Each row comes from the steps of one walk. Every step used is in the known rows, and no mark comes twice. Write the walk behind each row, first mark first.
In the rows, zero is written as 128.
Known rows
muzi liket matuv nebore novigam: [ 69  88 124 118 143 150 100 217  90 189 122  86 118  92 146 157 207 167
  93 148 115 111 143 103 143  41 130  47 183 113 120  99 158 149  82  49
 145  87 164 126 151]
muzi nebore: [117 120 104 126 140 164  89 126  94 160 107 124 143 142 122 116 158 119
 130 157 149 147 146 107 141 113 120 130 148 149 139  97 163 134 108  94
 150 126 115 138 135]
guve litogaz liket: [ 90 108 137 106 200 139 116  92  77 146 144 117 106 139 150 129 119 174
 107 130 151 122 129 146 117 129 128  92 120 139  88 129 130 113 136 101
 179  73 134  83 133]
nebore desomo: [106 128 115 101 142 103 131 140  97 133 105 107 101 142 137 141 150 141
 121 135 116 132 115 102 113  87 110 121 135 115 158 115 108 126 137 122
 119 100 121 124 125]
litogaz liket: [ 97 122 139  94 156 110 112 114  81 125 133 123 121 120 142 107 122 179
 112 131 135 122 123 142 139 136 131 101 129 131  99 123 137 127 121 130
 162 105 116 103 105]
zoma liket muzi: [120 121 118 139 125  85 116 134 165 104 152 102 124 105 160 148 152  99
 126  95 139 134 100 174 119 158 125 109 161 152 101 134  97 100 127 144
  82 108 186 161 112]
vomu zoma: [133 143 129 129 152 133 138 136 131 103 159 136 148 161 129 123 137 110
 152 132 127 116 117 131 146 130 132 167 110 142 115 143 103 143 113 129
 112 139 138 134 109]
tasen liket zoma vomu: [130 143 176  88 139 188 158 106 115  81 110 139 163 123 135 103 106 122
 145 139 127 120 152 169 167 132 160 125 120 174  94 158  80 156 164 188
 117 166 114 112  60]
muzi liket matuv nebore desomo: [ 58  77 118  99 169 118 106 207  76 177 115  68 111  82 165 157 226 169
  94 134 109 118 120 103 135  42 118  46 193 104 119 101 134 138  91  75
 146  92 162 116 154]
tasen liket litogaz guve: [134 112 163 125 147 151 119  91 101 112 144 121 109  72 162 159 149 154
 101 123 129  78 130 183 128 131 119  79 137 196  61 109  56 145 177 172
  93 126 167  78 114]
muzi nebore desomo liket: [ 87 113  96  69 156 149  89 158  40 161  91 100 108 141 131 112 179 137
 137 151 136 157 140 104 123  54  84  79 149 115 167  68 135 142 130  84
 156  87 120 124 151]
vomu zoma liket matuv nebore desomo: [105 123 117 113 170  92 110 170 114 128 156  95 142 132 160 161 195 117
 116 112 104 135  85 141 155  70 136 147 181 141 111 147  70 125  99 128
  76  78 183 152 120]
guve litogaz liket muzi nebore novigam: [ 65  89 106 110 204 167  80 122  66 186 116 114  86 147 154 157 161 161
  99 176 178 120 145 134 114 104 114  62 141 171  94  90 162 127 108  33
 175  55 152  95 130]
vomu zoma liket matuv: [133 138 134 149 143 107 132 145 150  98 175 119 144 132 143 137 165 107
 135 104 113 131  87 177 162 122 158 155 163 157  85 169  70 122 111 145
  73 113 192 157  99]
liket muzi: [115 100 114 139 141 114 125 140 153 128 127 122 113 107 155 160 156 111
 130 132 147 107 114 155 116 148 120  96 141 150  97 121 124 123 115 112
 116 137 167 130 126]
tasen liket litogaz: [128 121 179 110 125 143 126 110 114  97 136 117 133  77 139 139 155 147
 108 118 118  93 132 170 133 130 117  84 123 178  88 114  65 162 155 187
  78 140 153 106 107]
vomu zoma liket matuv nebore novigam: [118 133 127 132 146 123 104 181 129 141 162 113 147 139 141 163 174 118
 111 125 109 129 109 142 161  69 147 149 171 149 111 145  90 136  91 104
  77  74 185 162 114]
desomo liket matuv nebore: [102  79 127  91 153 138 100 185  87 168 128 111 120  75 150 150 180 146
 114 120 120 127 126 162 145  58 122  49 174 106  94 108 122 143 111  96
 146  95 175 110 179]
liket desomo: [111 122 111 118 126 126 116 110 138 144 102 123 132 105 144 124 139 148
 119 131 134 128 125 151 122 104 135 112 169 145 100 134  95 127 143 119
 109 130 186 119 123]
logobo zoma liket: [132 147 146 115 100 114 142 127 163  80 154 120 153 127 143 118 107 103
 130  73 133 182 123 161 154 167 164 147 147 105 158 166 106 102 163 147
 104 116 154 189 102]
zoma liket kele: [ 98 150 143 120  99  98 133 114 143 102 140 107 118  97 132 141 156 135
 105  71 113 160 118 157 132 125 119  97 175 135 108 148  79 108 130 159
 111 112 156 149 119]
logobo zoma: [127 130 145 115 114 142 149 132 151  99 133 139 144 130 137 125 110 113
 131 104 141 161 136 141 154 158 161 139 129 103 156 154 131 123 154 118
 132 141 130 161 114]
tiru liket zoma vomu: [104 176 112 114 140 177 131  95 152  99 114 158 138 131 132  99 122 111
 155 131 111 132 158 158 162 104 176 130 125 138 133 149  98 138 164 187
 153 140  89 111  93]
famoto nebore muzi liket: [ 85 138 108  79 138 166 104 187  91 198 154  64 101 145 136  89 183 137
  92 160 123 129 153  85 112  79 139  80 156 103 145 126 170 140  71  73
 126  69  88 107 133]
novigam nebore muzi liket kele: [ 43 144 121  76 156 135 126 151 109 184 113  74  92 119 141 131 228 158
  97 124 125 109 125  83 117  78 113  30 163 145 175  77 138 162  83  56
 170 106 119 160 167]
matuv liket: [111 102 147  81 139 119 140 169  82 126 110 132 153 105 112 131 157 119
 141 101 115 108 133 127 136 117 123 105 131 114 123 127 123 140 133 130
 149 102 144 128 145]
nebore desomo liket kele: [ 67 121 128  58 135 108 137 153  67 126  99 101  70 105 138 142 179 166
 118 102 106 147 125 134 111  53  75  34 152  97 140 100  77 142 148 115
 150  95 141 103 151]
desomo liket: [119 120 132  88 130 137 125 152  93 121 137 122 118 114 130 107 132 136
 147 113 127 134 134 154 125 105 105  75 123 101 127 105 117 139 144 120
 146 109 142 115 152]
tasen liket matuv nebore: [111  78 158 102 145 138 104 154 104 155 124  96 147  67 143 143 177 145
  94 145 122  97 115 140 141  77 132  93 169 155  78 115 103 142 109 137
  95 116 162 119 120]
tasen liket zoma: [119 126 175  94 132 176 141 128 106 105 104 141 155 114 140 117 121 134
 145 153 134 100 149 159 149 102 130 104 114 162  96 133  82 156 166 174
 115 140 134 110  69]
famoto nebore: [130 133 117 123 125 158 112 124 122 158 140 110 129 157 123 107 136 125
 111 162 130 147 135 117 125 100 150 133 150 116 122 139 145 115  97 104
 107 105  98 104 132]
tiru liket muzi: [ 89 126  87 136 134 114 102 123 169 128 132 118 103  94 148 125 167 108
 137 132 132 100 117 141 104 115 123  94 133 131 120  99 114 119 135 148
 119 115 141 126 123]

Which walk is each row?
[133 156 141 114 148 182 159 108 134  95 104 166 148 148 139 133 106 112
 151 130 126 144 161 171 183 136 179 135 133 156 111 176 108 145 150 155
 152 165 110 114  90]  liket zoma vomu
[ 69 121 113 101 173 134 117 172 110 201 119  74  96 117 153 133 230 149
 101 143 126  95 105  99 128  72 145  43 173 152 160  87 149 161  75  43
 148  94 145 166 164]  novigam nebore muzi liket matuv
[ 99 105  90 135 138 161  87 163 114 175  97 121 108 138 137 161 180 111
 120 179 163 124 145 114 125 100 112  93 154 170 132  80 164 141  95  45
 126 108 152 146 124]  liket muzi nebore novigam
[118 140 117 120 111  98 108 106 153 120 128 102 143 103 148 118 136 134
 117  95 127 152 110 169 123 116 139 125 186 146 108 145  72 104 153 151
  78 103 203 150 108]  zoma liket desomo
[ 99  75 134  90 151 105 137 178 105 125 112 126 138  86 136 160 186 102
 143 103 132  91 122 150 126 136 116  77 143 133  93 121 121 136 122 115
 138 111 178 129 143]  matuv liket muzi
[ 75 112 116 107 132 134 117 148 117 141 115  86 134  92 155 102 170 166
 123 123 130 120 133 130 120  94 121  64 174 123 105 112 114 135 133 100
 135 131 186 118 125]  muzi liket desomo
[ 76 104 118  43 170 148 103 189  53 158  88 120 127 126 161 158 165 145
 129 137 117 135 155 126 138  24  93  65 143  94 152  94 105 154 142 110
 167  79 128  96 154]  matuv nebore desomo liket zoma
[122 144 144  79 145 186 151 136  99  95 115 155 136 131 138 111 110 123
 166 113 127 148 165 193 172 110 149  82 126 127 115 150  99 154 164 145
 168 144 127 102 120]  desomo liket zoma vomu
[111 133 104 124 124 181  84 153  84 181  93 127 125 165 106 129 152 131
 117 181 145 144 164  83 137  74 118 124 142 148 168  84 175 148 105  57
 142  94 112 147 126]  muzi nebore novigam
[ 66 114 110  61 161 138  90 213  83 200 140  69 122 105 153 127 193 141
  90 127 119 112 159  71 120  79 105  77 150 102 159  95 171 157  78  84
 161  78 108 128 156]  matuv nebore muzi liket
[122 154 119 121 136 106 119 116 155  96 159 114 164 138 146 111 142 115
 141 100 122 140 100 168 142 120 140 166 161 157  97 160  51 124 138 150
  67 114 206 153  95]  vomu zoma liket desomo
[ 95 111 132 142 159 148 118 134  96 128 154 109  93  82 179 165 183 167
 108 105 126  95 145 164 136 122 118  37 157 153  82 104 101 142 151 116
 152 125 169  79 149]  muzi liket litogaz guve
[ 71 143 128  75 151 172 129 207  91 167 120 107 103 127 156 124 176 141
 126 135 125 105 174 116 141  86 130  59 136 122 143 129 139 171 117 103
 168  98 118 117 103]  nebore muzi liket zoma
[117 130 103 136 158 121 103 140 141 109 165 109 157 149 152 131 179  78
 151 125 153 137 104 158 150 145 123 153 153 176 101 126 100 125  99 118
  89 121 180 169 101]  vomu zoma liket muzi nebore
[ 80 119 124  83 156 109 100  99  91 137 111 119 125  98 156 105 131 197
 104 132 140 122 121 163 134 114 138  87 167 145  76 128 107 127 134 122
 145 107 167  95 103]  litogaz liket desomo
[ 86  93  80 114 166 126  93 148 100 161  89 101 101 129 159 159 201 114
 125 163 157 130 120 115 116 101  97  93 164 158 130  84 141 128 107  76
 127 114 149 135 130]  liket muzi nebore desomo
[ 70 104 106  99 165 140  75 145  69 166 107 118 104 128 149 135 167 164
 106 178 166 117 138 129 136 111 116  68 154 167 104  80 171 141  90  56
 161  86 138 121 105]  litogaz liket muzi nebore novigam
[ 94  94 132  71 137 118 128 151  92 138  88 126 158  84 126 127 169 137
 133 103 120 110 130 147 131  96 131  90 169 127  97 131  96 140 148 120
 133 104 194 120 139]  matuv liket desomo
[ 92  85 111 110 165 110 102 175  95 183 100 101 108  96 156 186 202 149
  86 141 111 123 108 119 138  43 133  93 193 124 116 119 118 130  97  93
 121  89 157 117 154]  liket matuv nebore desomo
[111 115 100 137 135 113  86 133 139 130 134  99 135 115 155 138 174  91
 127 118 158 148 114 158 128 143 119 112 177 168 113 110 126 107 110 118
 101 106 176 170 118]  zoma liket muzi nebore
[ 93 142 146 105 149 186 156 148 114  98 118 126 147 130 149 108 140 135
 152 124 126 136 166 150 174 124 160  83 142 134 115 152 128 151 136 131
 174 161 119 113  97]  muzi liket zoma vomu
[ 64 132 105  70 142 137 110 184 105 185 122  70  98  98 157 105 191 159
 102 126 123 108 146 108 111  84 122  60 168 126 131 119 130 154 111  84
 134  92 162 124 122]  nebore muzi liket desomo
[ 93  98 100  95 139 164  86 183  81 166 109 116 100 122 138 137 177 121
 140 158 157 129 152 142 121  77  90  40 145 138 131  63 152 152 115  48
 144  91 166 131 150]  desomo liket muzi nebore novigam
[ 77 136 119  80 141 137 122 199  96 171 143  76  95 117 143 107 180 141
 110 122 120 108 148  91 115 105 112  72 135 112 153 114 155 156  98  94
 148  91 116 132 124]  nebore muzi liket
[ 75 162 123  72 182 180 139 143 111 161 107 103 126 155 152 113 184 131
 131 143 129 116 144 110 154  96 162  71 145 163 179 110 140 172 102  76
 175 125 101 158 135]  novigam nebore muzi liket zoma vomu
[100 149 151  82 171 159 140 101  88  95 114 156 140 137 151 111 101 165
 133 133 134 136 152 183 188 142 177 106 134 155  84 167 119 143 138 153
 185 138 100  89  76]  litogaz liket zoma vomu
[ 83 100 111  48 163 115  96 181  55 163 112  91 119 117 149 143 168 149
 115 125 115 138 134 101 115  40  78  76 144  85 161  79 117 140 124 102
 150  72 126 111 174]  matuv nebore desomo liket
[ 85 130 121 104 164 148 109 172  86 173 155  90  61  88 177 162 201 160
  87 109 119  83 156 138 124 110 118  34 153 152 112 111 117 162 128 100
 148  86 146  91 144]  nebore muzi liket litogaz guve
[ 72 109 109  82 181 150  79 188  75 204 152  83  91  80 186 180 213 158
  71 115 121  89 166 117 127  84 110  43 168 141 118  91 130 160 106  88
 164  72 136  88 173]  matuv nebore muzi liket litogaz guve
[ 83 112 144 101 208 174 124 100  74 141 119 150 113 149 161 145 116 171
 122 142 155 121 154 173 145 110 141  80 120 150  77 144 113 131 155 113
 196  83 136  68 113]  guve litogaz liket zoma
[ 84 145  87 117 121 127  91  96 155 143 111 117 122  93 138  92 153 143
 128 131 118 117 126 137 110  75 137 111 157 126 123 111  87 123 160 156
 114 110 158 115 121]  tiru liket desomo
[ 93 101 141 116 162 108 112 130  86 142 129 123 105  91 152 133 157 186
  98 135 128 111 104 170 155 116 158  75 172 144  61 142 128 129 106 116
 150 105 156  99 110]  litogaz liket matuv
[ 90 136 105  60 172 189 113 142  44 135  75 127 125 156 139 113 160 127
 152 152 136 171 162 138 164  62 124  87 151 137 153 106 121 155 145 102
 174 116 106 113 124]  muzi nebore desomo liket zoma vomu
[142 153 131 155 161 120 119 104 135  85 192 135 127 129 170 168 155 116
 127  86 119 116 109 201 154 144 141 140 148 186  77 149  40 128 152 166
  83 108 190 121 114]  vomu zoma liket litogaz guve
[125 114 131 114 155 150 112 123  83 123 149 138  81  81 171 168 155 155
 122  95 128 108 143 206 132 110 108  34 143 147  83 102  73 145 177 130
 144 104 177  69 172]  desomo liket litogaz guve
[ 53  80  96  94 232 136  85 110  53 173 111  97  84 139 173 156 180 163
 102 160 173 127 124 133 108 102 100  61 151 162  90  91 139 116 116  59
 177  60 153  88 135]  guve litogaz liket muzi nebore desomo
[ 84  87 137 128 204 137 118 105  83 163 137 119  89 113 156 152 150 181
  92 136 147 116 114 173 133 112 150  69 156 152  52 144 122 115 121  89
 169  74 169  80 135]  guve litogaz liket matuv
[ 90 131 150  88 167 149 123 125  78 117 106 160 130 131 154 126 116 174
 130 145 139 116 150 172 170 114 149  87 129 139  87 141 119 145 140 140
 184 114 118  88  81]  litogaz liket zoma
[ 93 103  98  75 151 132 108 164  84 158 126  82  84 141 153 128 180 130
 118 161 130 141 119 135  97  58 107  56 161 102 124 104 117 118 109  81
 103  69 133  93 148]  famoto nebore desomo liket muzi
[105 162 143 121 126 105 142 124 147  83 168 116 138 133 132 134 161 117
 129  79 111 146 107 159 152 129 124 140 152 149 102 160  58 127 119 159
  98 125 163 153 103]  vomu zoma liket kele
[ 67 116 124  69 161 142  88 204  86 188 142  77 113  83 165 160 218 152
  75 110 110 101 170 103 132  83 107  48 156 126 140  95 143 174  84 102
 149  85 128 112 165]  matuv nebore muzi liket litogaz
